Known rows, with every step that occurs
h a: [ -9 -16   7   8   7   0  -1  -2 -11   8   0   1   4   6   5  -1  -1  -9
  -1  -1   8  -3  -2  -3  -2 -12   3   2  -1  -9  -3 -11]
c n: [  4   7   0   0  -6  -1   3   4   8   3   8   6  -1  -2   4  -3  -1   1
  -1   5 -10   7   3   4  11 -14   0   2 -10  10  -3   4]
c q r b e l: [ -1  -7  -2 -17 -11  -7   4   5 -33  -2   1   5  -6  -1  11   3 -10  -1
  -5   6  27   7 -13  10  -2  -9  21   7 -16   5   7  -1]
n c q: [  0  -6  -1  -5 -17   2  -2   9 -26   3   6  11  -7   1   0  -1   6  -3
  12   0   8   2  -5   2   2  -5  -4   3  -8 -18  -3  11]
q r b e: [  5 -11 -11 -12  -2  -8   3   7 -22  -7  -7   5   1   7  11  -4 -21   9
  -6  -4  21   6 -13   7 -11   4  20   3  -4  10   3 -14]
d f s t n c: [  9   6  15 -13 -16   0   1   2  -2 -11   0   5  -1  -7  -1  -3  13   4
  14  -9  14   7  10  19 -21  18   2   3   5 -16  -5   8]
c q r b: [  4  -1  -1 -21 -16  -6  -1   4 -33  -3  -5   2  -8   1   5   9  -3  -6
  -6   5  23   6  -8   2  -1  -8  14   8 -12   3   4  -1]
h t n c q r: [ -8   1   7   1  -7   7 -12   1 -39   0   2  -2   0  11   1  -5   7   0
  -7  -3  25   8 -10  -7 -19 -19  -1   8  -8 -15  -1 -13]
b r q: [  1  -6  -8  -3   3 -10   7   1 -11   1   2   2   1   8   3  -3  -3  -2
 -10   7   5   0 -10   2   3  -1  16   0  12   2   6  15]
d f s: [  7   8   9  -7  -7   2   6   1   8 -11  -3  -3  -8 -10  -3  -1  11   4
  11  -8   6   6   7  19 -13  14   2   2   1  -6   2   6]
e b r q: [ -5 -11 -11  -9   7  -1  14   0 -14  -1   3   6   6   5  12  -2  -3  -1
  -6   4   6 -15 -23   0  10 -10  13   4   4   4   7  21]
h t n c q r b: [-10   5   5  -6  -4   8  -8   4 -46   0   0   2   2  12   5  -5   4   0
 -10  -2  30  10 -12  -4 -22 -19   5  11  -8 -12   1  -9]
l e: [ -7  -6  11  -3  -2   6   2 -11  -1 -13   6   0 -11  -3  -1   1   4  -2
   9  -3  -6   7 -11   0  -4   6   1   1   1  -8   0   5]
e b r q c n: [ -7 -11 -11  -7  -1   0  15   0 -20   6   6   9   5   4  15  -6  -8   2
  -5   6  -2 -10 -23   4  18 -14  11   3  -4   6  -1  19]
a h: [  1   3 -15   3   1 -17  -6   0   5   1   9  -6  -4  -2  -2  -7  -4  -2
  -5  -2  -2   2   4   3  -7   2  -2   9  -4  -1  -8   2]
h t: [-11   6   5   8   7   6  -7  -3 -14  -3  -2  -9   6   7   0  -5   7   4
  -5   1   5   8  -2  -5 -10  -9  -3   2   0  -1   0  -4]
t n: [ -4   6   4  -3  -2   3   0  -2  -5   6   4   4   1   0  -1  -1   2  -9
 -11  -3  12  -4  -1  -1 -11 -10   5   5   1  -5   4 -10]
r q c n t: [ -5   6 -16  -8  -4   2  -1  -3 -31   6   9   6   5  -1   1   0 -10   1
  -2 -12  -8   5 -17  10   8  -7  12  -3  -3   7  -9   8]
e s f d: [  2  -7 -11 -10  -3   8  12   1   9 -14  -6  -5   0  -2  11  -8  -5  -3
  -1   1   6  -4  -8  13  -3 -10   2 -12 -15  -9   2   6]
s t n: [  3   4  11 -12 -12  -6  -7  -6  -7  -1   0   7  10   1   2   3   3  -6
  -7   3  12   0   9  -1 -12   7   6   4   8  -2  -5  -3]
c q r b e s f d: [  5 -11 -12 -23 -17  -5   6   5 -31 -13  -8   5  -5  -1  14   1 -14  -8
  -7   4  32   4 -15  14  -6 -11  21   2 -20  -1   8  -2]
c q: [ -1   4   2 -10 -14  -3  -2   0 -18   2   3   4  -7  -5  -3   8   9 -13
  -1   6  10   0   1   2   6  -9   3   5  -7  -2   6   6]
a h t: [ -8   8 -11   9   7 -12 -12  -2  -6  -2   7 -13   0   4  -2 -11   1   2
  -8  -1   3   9   2  -2 -15  -6  -5  10  -4  -1  -8  -1]
f s e b r q c n: [ -2  -6  -8 -23  -7  -4  11   1 -15  -8   2  12   3   5  10 -16 -12   1
  -6   1  -3  -4 -17  23  12 -23   9   4  -4  -9  -2  10]
q r: [  9 -14   0  -1  -6  -4  -6   0  -7  -7  -7  -8  -4   6   5   2 -10  10
   1  -2   9   2  -7  -3  -3   1   2  -2  -8   1  -4 -17]
c q r: [  7  -6   2 -11 -19  -5  -7   0 -24  -3  -3  -3 -11   0   0   9   0  -6
   0   4  17   3  -4  -2   3  -8   5   4 -13   0   3  -6]
q c: [ -8  -7  -3   2 -10   2  -1  -3 -18   9  -2   1  -1   1   2  -5 -11   6
   4  -1  -6   3  -2   4   5   7  -5  -4  -8  -7 -12 -10]
h t n: [-14  11   7   7   6   8  -7  -5 -18   2   1  -5   7   7  -1  -6   9  -3
 -13  -2  14   5  -3  -7 -18 -16   1   7   1  -5   3 -13]
t n c q: [ -3   2   4  -8 -15   4  -2   5 -27   9  10  13  -5   1  -1   0   8 -10
  -1  -3  18  -1  -3   1  -8 -14   2   8  -5 -19   1  -2]
d f: [ 1  0  5  6 -2  6  0  3  1 -8 -4 -6 -6 -9 -2  5 14  2 10 -6  4 11  5  5
 -9 15  2 -2 -1  2 -3  6]
q r b e s f: [  5 -14 -15 -20  -4  -3   9   9 -16 -12  -7   0  -5   8  13  -9 -20   7
  -4  -6  22   4 -16  10  -9   4  20  -2 -10   6   2  -6]
l e s t n: [ -4  -3  10 -18 -12   9   5 -15   3 -13   8   3 -11  -4   2   0  11  -6
   6  -5   0   2  -8   7  -9   3   1  -6   3  -9   0  14]
n c q r b e l: [ -1 -16  -5 -10 -12  -1   2  14 -38   1   6  13  -6   3  12  -5 -10   7
   9   0  24   7 -16  11  -4  -6  11   4 -16 -12  -2   6]
d f s e: [  4  -1   6  -8  -6   3   2   4   4 -19  -8  -3  -5  -7  -3  -4  10   2
   7  -9   4  12   5  20 -12   6   3   1   1  -8  -2   4]
d f s e b r: [  2  -9   4  -8  -4   1  11   4   3 -17  -8  -2  -4  -3   3  -6  10   2
   4  -2   7   5  -3  19  -4   3   5   1   2  -7  -1  12]

Rows
[-10 -11  -7   6   8  -3   8   2   1   2  10   6   4  -4  10 -10 -12   5
   1   0   8   0  -6  13  -4  -1  13   0  -5   3   6   1]
b e l
[ -6  -9 -16  -7   1   2  17  -1 -22   7   7   5   9   5   9  -4  -4   1
  -6   2  -1  -8 -26   4  19 -12  10  -1  -1   9  -6  20]
e b r q c n t
[ -2  -5  -4 -14 -14  -1   0  10 -40   5   7  17  -4   4   6  -4  -6  -7
  -6  -7  32   1 -11   6 -15 -11  15  11  -6 -13   4  -9]
t n c q r b e
[ -1  -6 -10  -1  -6  -9   8   1 -19   8   4   6   0   8   7  -7 -10   2
  -8   9  -3   5 -10   6  12  -4  13  -1   2   2  -3  11]
b r q c n
[ -3  -1   2  -2  -5   6  -1   5 -14   7   8  11   0   3   0  -5   3  -2
  -2  -7  12  -2  -4   0 -11  -8   0   5   0 -18  -2  -5]
t n c
[ -6   4 -13  -8  -5   0  -3  -1 -29   5   8  10   2  -2   7  -3 -15   2
  -1  -8  -8   3 -15  10   7 -10  11   2  -8   3  -6   7]
r q c n
[ -4  -1  -2   3 -14   1   2   0 -12  11   4   5  -2  -1   5  -8 -11   6
   4   3 -14  10   1   7  14  -5  -5  -2 -16   1 -15  -5]
q c n
[ -8  -8   4 -14  -6  13  12  -8   8 -19   6  -6 -18  -1   3  -8   8  -3
   9  -5  -6   4 -15   6  -1   4   2  -8  -7 -12   1  15]
l e s f
[ -3 -10  -4 -13  -6   2   9   2 -18 -15  -6   0  -3  -4   5  -8   2   3
   4  -8   5   5 -11  23  -3   4  10   1   2 -10  -4  13]
d f s e b r q c
[ -5   0 -18 -22   4   1  20  10 -11  -6   1  11   0   3  11 -14 -12  -3
  -8  -5  16   1 -11  17  -8   2  21   0  -1   7   9  13]
r b e s f
[-12 -12  -3  -8  -3   8  17 -12 -20  -5  13   4  -3   1   7  -3   1   0
   4  -2  -8   3 -32   4  13  -4  10  -1  -1   0  -7  20]
l e b r q c n t
[  3  -1   1 -17  -4  -4   2   1   3 -13  -3   4   1   2  -1 -12  -4  -1
  -3  -3   1   1  -2  19  -2 -11   2   3   2 -14   1  -2]
f s e
[-10   7 -10   8   3  -8 -12   1 -15   3  12  -5   1   5  -1 -14   2   0
 -10  -5  12   7  -1  -2 -22 -11  -6  13  -5 -13  -9  -4]
a h t n c
[ -1  -3   9  -6  -1   5   5   3   6 -18  -3  -6  -5  -8   2  -6   9   6
   9  -5   5  12   1  23 -11   3   5   0  -4 -10  -4   8]
d f s e l
[ -3 -14  -4  -2   4   0  17   1  -2   3   0   2   3   5  11  -4   1   1
  -4  11   6 -12 -14  -2  12  -7   3   1   2   3   3  13]
e b r
[ -3  -8  10 -16 -14  11   5 -10  -4 -12  11   7 -11  -1   3  -4  10  -3
  13  -8   0   1 -10   8 -10   4  -3  -7   1 -16  -4  18]
l e s t n c
[-13 -17  -1   1  10   5  -3   3  -4 -10  -1  -3   4   2   8  -8  -6   4
  -4   5  -1   8  -9   5   4 -17   4  -3  -9  -5  -8   3]
s e l
[  2  -6 -11 -12 -10  -4   7  -1   1   0   6  12   2  -2   5  -9  -5  -7
  -3  -8  13  -8   2  17  -9   3  10  -6   7   5   8   6]
b e s t n
[ -1  -1   2 -17 -15   2  -2   8 -37   5   5  13  -6   5   4   1   0  -6
  -6  -4  28   3 -11   2 -13 -13  10  10  -9 -15   1  -5]
t n c q r b
[-11  -1 -10 -10  12  -1  15   7 -14   2   6  12   7   0  14  -8 -15   4
  -7   1  17   6 -12  15  -9   0  23   6  -3   8   7   8]
r b e l
[ -2 -11 -18  -8  -4   0  13   6   5  -6   4   4  -5   1   6 -17  -7  -3
   1  -7   7  -5  -6  14  -2   2  11  -8  -3   1   8   6]
b e s f
[  2  -1  10 -15 -22  -5  -9   0 -24   1   5  14   6   2   2   3   7  -9
   1   3  18   2   7  -1 -10   4   3   5   3 -14  -6   5]
s t n c q
[  0  -3   3 -12  -3   6   6   3   0 -20  -7  -1  -3  -8   2  -5  10   2
   9  -9   5   4  -4  19  -7   1   4   2  -2  -7  -1   9]
d f s e b
[ 10   8  13 -24 -17  -7   2  -3  -2  -4   5  13   6   2   2  -8   0   1
   2  -2  12  -3   8  17 -15   4   2   5   7 -21  -1   1]
f s t n c
[  4  -5  -6 -19 -15  -9   0   6 -35  -3  -3   7  -7   0   6   5  -8  -7
  -6   2  27   4  -9   7  -4  -5  19   8  -9   6   8  -4]
c q r b e
[ -3   2 -13 -29 -11  -2  12  10 -30   3   6  24   1   0  10  -7  -5 -10
  -5  -5  26   0  -8  19 -12  -2  19   4   3   0   8  18]
r b e s t n c q
[ 11   7  13 -12 -13  -3   2  -1   6 -16  -4  -1  -1  -9  -1   1  12   4
  13  -4   7   9  14  19 -16  22   2   0   6  -5  -3   9]
d f s t
[-11 -14   2 -10   3   5  13 -11 -13 -12   8   5  -7   0   9  -1   2  -3
   3   0  -1  -4 -30  -1   4  -3  12   4   4  -5   6  21]
l e b r q
[-10 -21 -14  -9   7   1   4   4 -21 -12  -5   6   6   8   9  -7  -5  -5
 -11   3   2  -5 -24   0  12 -19  12   2   4   0  -1  13]
s e b r q
[ -4   2 -19 -18   5   1  17   9 -10   0   2  14   0   0   9  -9 -11  -3
  -6  -6  14  -1 -10  18  -6  -1  17  -1   3  11  11  14]
r b e s
[  2 -16 -13 -21 -20   1   6  16 -35  -5   2  11 -12   7   9 -10  -7   1
   8  -4  23   4 -15  10  -3  -3  10  -1 -16 -14  -1   9]
n c q r b e s f
[-11 -18  -9  -7   5   7  -1   3 -13 -12  -6   4   7   3   8  -6  -3  -4
  -5  -2  -1  -6 -17   0  10 -19   2   2  -4  -2  -5   4]
s e b
[  3  -7 -11 -27 -19  -5   7   8 -29  -9  -3   3 -12   2   9  -1  -7  -8
  -6   1  28   3 -13  10  -1  -7  20   2 -16   3   7   3]
c q r b e s f
[ -4 -10  -8 -23  -3  -4  11  -1 -17  -9  -2   8   5   5   8 -15 -12   1
  -5  -2   2  -8 -19  21   6 -15   9   3   1 -15   0   8]
f s e b r q c
[-10 -20 -19  -7   0   3   6   4 -27  -4  -1   5  10   9   7  -9  -6  -4
 -11   0  -6   1 -25   5  20 -20  10  -4  -1   5 -13  13]
s e b r q c n t
[ 10  11  15 -29 -24 -10   1  -3 -12  -3   7  15   3   0   0  -4   4  -6
   2   1  17  -4   8  18 -12  -1   3   9   4 -23   2   4]
f s t n c q
[  7  -2  -3 -31 -22   2   4   4 -22  -3   2  10  -5   4   8   0   3  -4
   0  -3  22  -2  -5  11  -9  -6   5  -5  -4  -5  -2  15]
e s t n c q r b
[  5 -15 -13 -18 -19   0   5  15 -36   0   3  15 -11   5   8  -6  -6   2
   9  -6  21   2 -15  13  -3  -7   6   0 -12 -10   1  11]
n c q r b e s
[ -3 -11 -10  -3  -4  -9   7  -1 -23   7   1   3  -1   9   4  -6 -10   2
  -8   6   2   2 -11   5   7   3  13  -2   6  -3  -1   9]
b r q c
[  7 -15 -12 -16 -23  -5   2   4 -19  -2   6  15  -4   1   7  -8  -6  -4
   3  -8  22  -6  -4  17 -10  -1   9  -5  -1  -3   5   4]
b e s t n c q r
[-14 -25 -15  -9   3   2   3   2 -30  -8  -6   5   6   8  11 -10 -10  -2
  -9   2   0  -5 -25   3  14 -16  10   0  -1  -4  -8   9]
s e b r q c
[  8  -7  11 -16 -26  -7 -12   0 -28  -2   1  10   3   5   4   4   1  -4
   2   2  22   3   3  -2 -12   4   4   4  -1 -13  -8  -4]
s t n c q r
[ -1  -5  -8 -19 -16   3   5  10 -34   6   8  17  -7   3   7  -6  -3  -7
  -5  -9  31  -3 -14  12 -13 -16  12   5  -8 -12   6   0]
t n c q r b e s
[  5  -7   3 -22 -22 -10  -6   4 -38  -2   2  19   7   5   8  -1  -7  -5
  -4   0  31   4  -1   6 -17   6  16   7   3  -7  -3  -2]
s t n c q r b e
[  5  -3   9 -23 -22  -7  -8   2 -35  -3   0  14   5   6   7   4  -1  -4
  -3   3  27   6   0   1 -15   4  10   7   0  -9  -7   1]
s t n c q r b
[  7 -17 -16 -16  -2  -3   9   7 -18 -16 -12   3   2   5  19  -8 -27   6
  -8  -3  26   5 -19  15 -14  -2  22  -3 -14   3   3 -11]
q r b e s f d
